What can hang from each mark:
vemak: seka
zomid: seka
seka: fotof gipa ruzu vemak
ruzu: bomizu seka
gipa: direg seka
rabu: zomid
direg: gipa

Each row was made from one small tree. Brackets hold a mark, then the marks that hang from it, in alphabetical order. Every link used is in the known rows. Write each row's tree.
Known rows:
[gipa direg]: [  3   1   0   1  -5  -5  11   1  -2   2  -8  14   2   8   3  -3   5  10
   0   3  10  -6  -2   1   0   7   6   5  -1   3  -8  -9 -26   1  -3 -15
   1   1  -3  -9  -8  -7   4   2   6  -8  -1]
[rabu [zomid [seka fotof [gipa direg]]]]: [ -2  -1   1  -4   1   1   9   0   6   1  -1 -11  -6   1   5   2   1  -9
  -6  -8  -5  -8   3  -4  -4  -2   1  -5  -8   5   0   1   8   9  14  -5
   2  -2   5  -2  -1   0  15   3  -1  -3   2]
[zomid [seka gipa ruzu vemak]]: [  1   8   3  -5   9   2   1   6  -9   1   6 -11  12   0  -6   3  -1 -16
   2   2  -4   6  -4  -5   0  -2  -1 -10   2  -2   1  12  10   3   9  15
   7   3  -7   7   0   3  -1  -4  -5   5   1]
[direg [gipa [seka ruzu vemak]]]: [ -2   0   1   5   4  -2  -5  -3  -4  -4  -5  20   4  -4  -6  -5   9  -2
   1   9  -1   8 -14   2  -6  14  -7  -1   1  -4  -3   2 -11  -6 -11   8
   6   3  -9 -12  -6  -5  -1  -7  -4   6  -6]
[seka fotof [gipa direg] vemak]: [  1  -1   2  -8   8   0  -7  -3   8   3 -12  -1   4  -3   3   2   8  -1
  -5  -2  -2   8  11   4   4  -5  -5  -4 -10 -10   1   2  41  -8  12  -1
   9  -1   4  -1 -11  -8  11   3   2   2   2]
[gipa direg [seka [ruzu bomizu]]]: [ -9  -1  -3   8 -14  -4  -4  -9 -12   2  10  13  -8  -2  -8  -4   3  10
   6  -8   4 -10  -1   5  -6   9   5  -6   3  -2  -5 -11 -22 -10 -20 -12
  -6   5  -3  -3  -4  -6   0   5   5  11   1]
[rabu zomid]: [  5   2  -5  -2 -12  -2  16   6  14   0  -8  -9   0   8   6  -5  -5  14
  -1   9   5   5   0   3   2  -5  -3  10  10   9  -7   0 -40  17  -5  -3
  -3  -1  -6  -9  -8   0  -2  -4  -1 -16  -8]
[vemak [seka fotof]]: [ 14  -6   0   2  -2  -5  -3   3   4  -2  -2 -10  -3   7   7   1  -4  16
  -6  10   9   0 -15  -1   5   2   2   9   1   9   4   1  -5   6  -2   2
  -8  -3   1  -4  13   8 -11  -3   5 -13  -2]
[gipa direg [seka fotof]]: [  1  -6   0   4 -10  -5   1  -5   2  -1  -7  16  -6   0   0   0   9  12
  -5  -6   6 -12 -12   1  -4  20   6  -4  -9  -2  -1 -14   9  -3  -6  -9
  -2  -3   1 -13   0   1   9   5   7   4  -1]
[ruzu [seka gipa]]: [  0   5   0   3   2   0   4   4  -6  -2   5   3   0   4   6   0 -14  -9
   8   4   8  -8  -7   5   2   0   6  14   8   2   0  -6 -21   8   2   5
  -1   1   5   1   4   2  -6  -5  -3 -17  -4]
[ruzu seka]: [  5   1  -3   7  -6  -3  11   6  -1  -5  -3   9  -2   6   3  -2 -11   6
   6  12  11  -7 -13  -2   6   9   8  16   9   1  -4  -8 -31   5  -8  -2
  -5   1   1  -4   9   7 -11  -6   2 -15  -5]
[rabu [zomid [seka gipa vemak]]]: [  2   5   1  -8   1   4  12  10   6   0  -1 -14  10   3   3   0   0 -12
  -3   4  -4   5   3  -7   2  -5  -6  -2   0   9  -2  11  -7  11  10  12
   4  -5  -3   1  -2  -2   2  -2  -6  -5  -3]
[rabu [zomid [seka gipa [ruzu bomizu]]]]: [-10   4  -2  -1  -6   4   8   1  -4   2  18 -14  -2   2  -2  -1 -12 -11
   6  -6  -9   4  13   1  -4 -22  -3  -1   7   9   1   7 -35  14  -2  -1
  -3   4  -1  11  -1   2   1   0  -6  -1   2]
[gipa direg [seka fotof ruzu vemak]]: [ -2  -4   0  -5  -5  -2 -13  -8   5   1 -12   4  -1 -10  -8   0  13   4
  -6   4   1   2  -4   1   1  16  -3 -13  -9 -13  -1  -1  38 -16  -7  -3
   3   0  -5  -7  -2   0   6   5   3  16   0]
[ruzu bomizu [seka fotof vemak]]: [  4  -6  -3   1  -7   3  -7   3   9  -2  -6  18  -4  -8   4   2   0  17
  -4   2   2   5   7  -3   9   3  -4  13   4  -6   2  -4   9  -3  -8  -2
  -5  -4   3   6  10   4 -16   5   3  -4  -4]
[rabu [zomid seka]]: [  8   1  -2  -1  -9   0  21  11   9  -3  -1  -2   1   9   3  -4  -2   5
  -1   8   1  -3 -12 -10  -2   6   2   1   6  14  -6  -1 -51  17   0  -1
  -6  -1  -7  -7   4   5  -7  -2  -1 -10  -5]
[vemak [seka fotof gipa ruzu]]: [  3   0   1  -3   8  -1 -12  -5   1   0   8 -31  -3   3   4   3 -14  -3
   1   4   1   3   0   3   4 -12   0   5   3   2   9   8  24  -3   3   3
  -1   2   7   6   3   7  -4  -7  -2  -4   5]
[zomid [seka fotof [ruzu bomizu] vemak]]: [  3  -6  -1   1  -1   4  -8   4   4   0   1  -5   3  -4  -6   3   7   9
  -5  -1 -10  13   6 -13   3  -9  -4  -4   0  -2   6   7  15  -2  -4   1
  -1   1  -4   8   9   5  -8   4   3  12   3]
[ruzu bomizu [seka fotof [gipa direg]]]: [ -5  -4  -1   6   2   2  -7  -6  -5   0   7   9 -12  -3   6   4  -6   8
   0 -13   1 -13  20   4   1  -5   2  10  -5  -6   1 -13   7  -7   1 -13
  -6   0  17  10   5  -4   4   6   3  -5   2]

Which tree is each row?
[ -2   0   0  -4  -5  -4  -8  -5  -5   2  -8  10   1  -4 -10  -3  10   2
   0   7   4  -3  -7   2  -6  19   0 -13  -2  -4  -6  -2  13 -11 -12   0
   3   1  -9  -5 -10  -5  -2   2   2  14  -1] | [gipa direg [seka ruzu vemak]]
[  4  -6   2   6   1  -3  -6  -2   4  -6 -14  25  -1  -6   1  -4  11   8
  -5   3   1  11 -12   0  -4  17  -7   0  -4  -4   2  -2   5  -4   0   6
   7  -2  -5 -21   3  -1   2  -5  -1   2  -6] | [direg [gipa [seka fotof vemak]]]
[ 0  0  1  0  4 -2 -1 -4  5  2 -4 -2 -2  3  6  2  0  1 -2 -7  1  0  1  8
 -1 -9  1  1 -7 -5  2 -6 21 -6 10 -9  3  0  6 -4 -5 -4 15  3  0 -3  3] | [seka fotof [gipa direg]]
[  1  -1   5   1   7   0   4   2  -2   1   1   0   0   3   3   4   4  -4
  -3 -12  -1  -8  -2  -7  -4   3   5  -4 -10   1   3  -5  16  -2  16  -6
   1  -2   6   1   3   2   9   5   1   2   6] | [zomid [seka fotof [gipa direg]]]
[  1   4   3  -8  10  -1   0   1  -1   4 -10   4   9   1   2  -1   6  -6
  -2   1   3   0   6   6   2  -2  -3  -5  -4  -1  -4   0  15  -2   8   1
   8  -2   3   0 -17 -11   8  -1   0  -1  -1] | [seka [gipa direg] vemak]
[ -3   4   1   0   6  -1   4  -1  -6  -1   3  10  -5   5   5  -1 -10  -1
   5  -1   8 -18  -1   2  -1   6   8   9   3  -2  -7 -12  -7  -1   1  -6
   0   1   8   4  -2  -5   3   0   0  -9   1] | [ruzu [seka [gipa direg]]]
[ -2  -2  -1   1   0   5 -12   2   0  -2   1   7  -3  -8   5   5  -3   5
   0  -3  -5   4  13   1   9  -8  -7   9   2  -6   7   0  26  -2   2   7
  -1  -3   6  12   8   0  -9   2   0  -2  -1] | [ruzu bomizu [seka fotof gipa vemak]]
[ -5   2   2  -9  13   2 -14  -7  14   4  -9 -12   3  -7  -3   3   3  -3
  -3   1  -3  11  16   6   2 -11  -3  -7  -9 -11   3   6  53 -15  11  -5
   7   3   2   4 -11  -5  11  -1  -2  10   5] | [seka fotof [gipa direg] ruzu vemak]
[ -2   5   3  -7  11   2   1   0  -9   4   2  -4   9   0  -8   1   3 -14
  -1   0  -7  -1   1  -7  -2   0   1 -12  -5  -1  -3   8  16  -8  10   6
   9   3  -1   6  -7  -3   4  -1  -1  10   7] | [zomid [seka [gipa direg] ruzu vemak]]
[  1  -1  -2  -3  -4   2   0   6  -5   1   5   4   7  -1  -9  -1   6   9
   1   1  -6  11   0 -12   0  -1  -2  -8   3   2   1   7 -20   0 -12   7
  -2   2  -7   8   1   2 -12   1   3   7  -2] | [zomid [seka [ruzu bomizu] vemak]]
[ -1  -3   1  -9   9   2  -8  -4   5  -1  -9   4  -3  -3   4   4   2  -5
  -4   1   1  -6  10   1   3   6  -1   2  -5 -10   0  -5  43  -9  11  -1
   6  -2  10   1   0   0   4   2  -1   0   2] | [ruzu [seka fotof [gipa direg] vemak]]
[ -3  -6  -3   2 -13   0 -18  -6   4  -1  -1   8  -2 -10  -9   0   4  12
  -3  -2  -4  11   2   5   2   4  -6  -4   1  -6   4   2  20  -5 -13   2
  -5  -1  -5   1   3   3  -7   4   2  16  -1] | [gipa [seka fotof [ruzu bomizu] vemak]]
[  1  -4   2   3   7   0 -10  -6   4  -5  -9  14  -2  -8  -5  -3  11   4
  -2   7  -6  12  -2   0  -6  13 -10  -1  -4  -8   3   5  12  -8  -7   3
   8   1  -9 -13   4   0   2  -5  -2  10  -5] | [direg [gipa [seka fotof ruzu vemak]]]
[  5  -3  -4   1  -8   1  -1   4  -4  -1  -2  22   2   0   2  -2  -2  13
   1   7   5  -1   6  -1   6   6  -2  12   9  -1  -3  -4 -22   2 -16   3
  -5  -3   0  10   6  -1 -18   2   4  -7  -7] | [ruzu bomizu [seka vemak]]
[  4  -2   1   6   1  -3   1   3  -3  -5 -10  32   4  -2  -1  -6  13   3
  -2   8   3   2 -14   4  -9  20  -5  -1  -1   0  -4   0 -20   2  -7  10
   6  -3  -9 -19  -5  -5  -1  -6  -1  -3 -10] | [direg [gipa [seka vemak]]]
[ -3   3   2   0   3   0  16   3   0   2   3  -6   1   7   3  -2  -3  -9
   1  -7  -1 -10   0  -3  -5  -1   2  -3  -3  10  -6  -2 -26  10  10  -3
   3   0   3  -1  -7  -3  11   1  -2  -8   4] | [rabu [zomid [seka [gipa direg]]]]
[  2  -6   1  -2  -7  -4  -6  -4   5  -1 -14  15  -1  -2  -4  -2  13  11
 -11  -1   4  -4  -7   4  -1  19  -1  -9 -11  -5  -4  -6  30 -10  -4  -1
   6  -5  -2 -10  -3  -2   4   5   5   8  -2] | [gipa direg [seka fotof vemak]]
[  1  -2   4  -7  11   3   0   2  -2   2  -8   2   6   1   2   5  11  -4
  -9  -6  -4  -1  -2  -9   1   2   0 -12 -13  -3   1   5  36  -4  15   3
   5  -4   4   3   2  -2   9   4   1   6   6] | [zomid [seka fotof [gipa direg] vemak]]
[ -1   0  -2   7  -7   0   5   3 -11   2  14   2   0   4  -5   0  -2   5
   6  -6  -2   2  -5  -8   0  -1   8   0  10   4   0  -1 -39   4 -11  -3
  -6   3  -2   7   7   4 -10   0   3   2   0] | [zomid [seka [ruzu bomizu]]]
[ -4   1   2  11   2  -5   2  -4  -5  -4   1  25  -2   1  -3  -8   1   5
   5   3   2  -2 -12   5 -11  15   1   4   3  -1  -3  -3 -33  -1 -11   1
   0   6  -9 -19  -1  -2   2  -9  -2   1  -4] | [direg [gipa [seka ruzu]]]
[  5  -3  -2  -4 -11   1  18   9  16  -3  -4 -16  -2   4   5   0  -2   3
  -5   0   0   3  -9 -11   3  -4   0   4  -1  10   1   2 -24  12   3  -3
  -6  -2  -3  -9  11  10   1   1   0 -10  -3] | [rabu [zomid [seka fotof]]]
[  3   6   0   1   7  -2  -5  -2 -11  -1  11 -27   2   8   0  -2 -11  -5
   7   8   5   0 -11   7   3 -14   2   3   8   8   4   6  -6   6  -2   6
  -6   4   2   5   2   1  -7  -6  -2  -8   1] | [vemak [seka gipa ruzu]]
[  2   4  -2  -4  -7   0  19   6   4  -1   4 -16   2   7  -3  -3  -9  -7
   1   9  -2   3  -7  -9  -2  -1   2   0   7   7  -4   5 -41  12  -3  -1
  -5   4  -7  -5   4  10  -2  -4  -3  -3  -3] | [rabu [zomid [seka ruzu]]]
[  0  -2   2  -2  10  -2 -14 -11  -7   1   4 -21  -5   4   1   2  -8  -3
   0   0   2  -5   6   4   0 -10   2   0  -4   2   4   3  21 -10   2  -7
  -2   3  11   4  -2   0   3  -2   1   0   9] | [vemak [seka fotof [gipa direg] ruzu]]
[  3  -2  -2  -3  -5   1  12   4  15  -1   0 -23  -3   3  -1   0  -6  -1
  -1   5  -4   8  -3 -13  -2  -4   0   2   1  -2   2   6 -15   6   2  -6
  -3   3  -5  -6   9  13   2  -3  -2  -1   0] | [rabu [zomid [seka fotof ruzu]]]
[  1   5   1  -2  -2   1  20   9  -1  -1   4  -7   4   8   5  -1  -7 -11
   3   1   0  -1  -3  -4   0  -5   1   2   3  11  -2   3 -32  20   8   5
   0  -3   0   0   2   3   4  -5  -4 -10  -2] | [rabu [zomid [seka gipa]]]
[ -4  -4  -1   8  -2   3  -6  -2  -8  -3   6   2 -10  -2   8   3 -11   5
   7  -7   2  -5   9   4   5 -10   1  15   4  -4   6  -8  -5   0   0  -3
  -6  -3  11   5  14   4  -5   2   0  -8   0] | [ruzu bomizu [seka fotof gipa]]
[ -5   0  -4   2 -14   0  -8  -2  -7   1   5  13   0  -6  -9  -4   4   6
   1   2  -2   3   0   6   1  11  -3  -5   5  -2   0   1  -2  -2 -21   4
  -2   1  -7  -2  -5  -2 -11   1   3  10  -4] | [gipa [seka [ruzu bomizu] vemak]]
[ -9   4  -2  -4   5   2 -14  -6 -10   7   3  -2   3  -4  -4  -2   4  -8
   2  -5  -5   6  22   9   2 -18  -4  -7   2  -6  -3   3   8 -10  -2  -2
   5   5   1  15 -17 -13   2   2  -1   9   4] | [seka [gipa direg] [ruzu bomizu] vemak]
[  5   6   0  -6   3   2   1   4  -3  -2  -5   5   5  -2   4   1  -5  -6
   3   7   4  -6   1   4   6   3  -1   7   4  -3   0   1   4   2   4  14
   2  -2   2   6   1   0  -6  -4  -4 -11  -5] | [ruzu [seka gipa vemak]]
[ 11  -4   2  -7  -1   1   5  10  10  -2  -8   0   6  -1   0   3   9   8
  -8   5  -2  11 -12 -14   2   6  -1  -2  -5   1   3   7   7   2   2   6
   0  -5  -3  -3   9   7  -6   2   2   1  -1] | [zomid [seka fotof vemak]]
[ -3   4   2  -2   4   1  -3  -3  13   1   1 -21   1  -1   2   3  -8  -9
   7  -1  -1  13   8   8   4 -19   1   2   3  -6   8   5  21  -1   8  -1
   1   7  -2  -2  -1   3   6  -6  -4   1   3] | [seka fotof gipa ruzu]
[ -5   2   2  -5  11   0  -5  -9   5   3  -1 -16  -1   0  -1   2  -3  -6
   2  -6   0   5  14   7   1 -14   0  -1  -5  -7   1   0  19  -9  11  -9
   2   7   0  -1 -10  -3  15   0  -1   4   6] | [seka fotof [gipa direg] ruzu]
[ -1   3   1 -10   1   2  12   5  -1   2  -6  -5   7   4   1  -2   4 -12
  -4   0  -6  -7   5  -5  -1  -1  -4 -12  -5   5  -7   6   2   6   9   5
   6  -4   0   5  -7  -5  11   1  -4   0   0] | [rabu [zomid [seka [gipa direg] vemak]]]
[ -6   0  -1   8  -1  -1   2  -2 -16   2  11  17  -7   2   4  -1  -7   1
   7  -9   4 -16  17   4   1   1   5   9   3   1  -3 -16 -16  -2  -2  -9
  -6  -1  11  12   3  -8  -3   3   2  -7   2] | [ruzu bomizu [seka [gipa direg]]]
[  5  -5   1  -6  -9  -2  -3   1  10  -3 -14  15   1  -6   0   1  11   9
  -7   6   5  10 -13   3   2  13  -3  -2  -2   0   2  -1  28   0  -5   8
   1  -7  -9 -12   2   4  -2   2   3   3  -5] | [gipa [seka fotof vemak]]
[ -2   1   1  -2  -2   3  15   6  10  -2   2 -17   0   2   6   1  -7 -11
  -3  -3  -3   2   1  -6   3  -6  -1   2  -2   7   4   5  -2  14  12   4
   0  -4   4  -2   6   7   4  -1  -4  -5   1] | [rabu [zomid [seka fotof gipa]]]
[ -5   5   0   6   1   3   1   3 -17   1  21  -6   3   1  -3   2  -6  -9
   9 -10  -5  -2   2  -3  -2  -9   4   0   7   5   4   0 -23   3  -3   4
  -5   3   0  11   2  -1  -5   2  -2   3   4] | [zomid [seka gipa [ruzu bomizu]]]
[ -4   0  -2   5   1  -1 -13  -9 -19   4  16 -11  -4   3  -2  -1  -9   0
   6  -5   1 -11  12   6  -1 -15   3   3   5   8   0  -1  -9  -4  -8  -7
  -7   5   8  14  -6  -7  -5   2   2   2   6] | [vemak [seka [gipa direg] [ruzu bomizu]]]
[ -5   0   1   5   1   3  -3  -1  -7   1  14  -7  -2  -2  -3   5  -3  -8
   5 -14  -8   4   2  -5  -1 -17   4  -3   1  -1   8   3   6   0   4  -1
  -5   3   4   9   9   6  -2   4  -1   5   6] | [zomid [seka fotof gipa [ruzu bomizu]]]
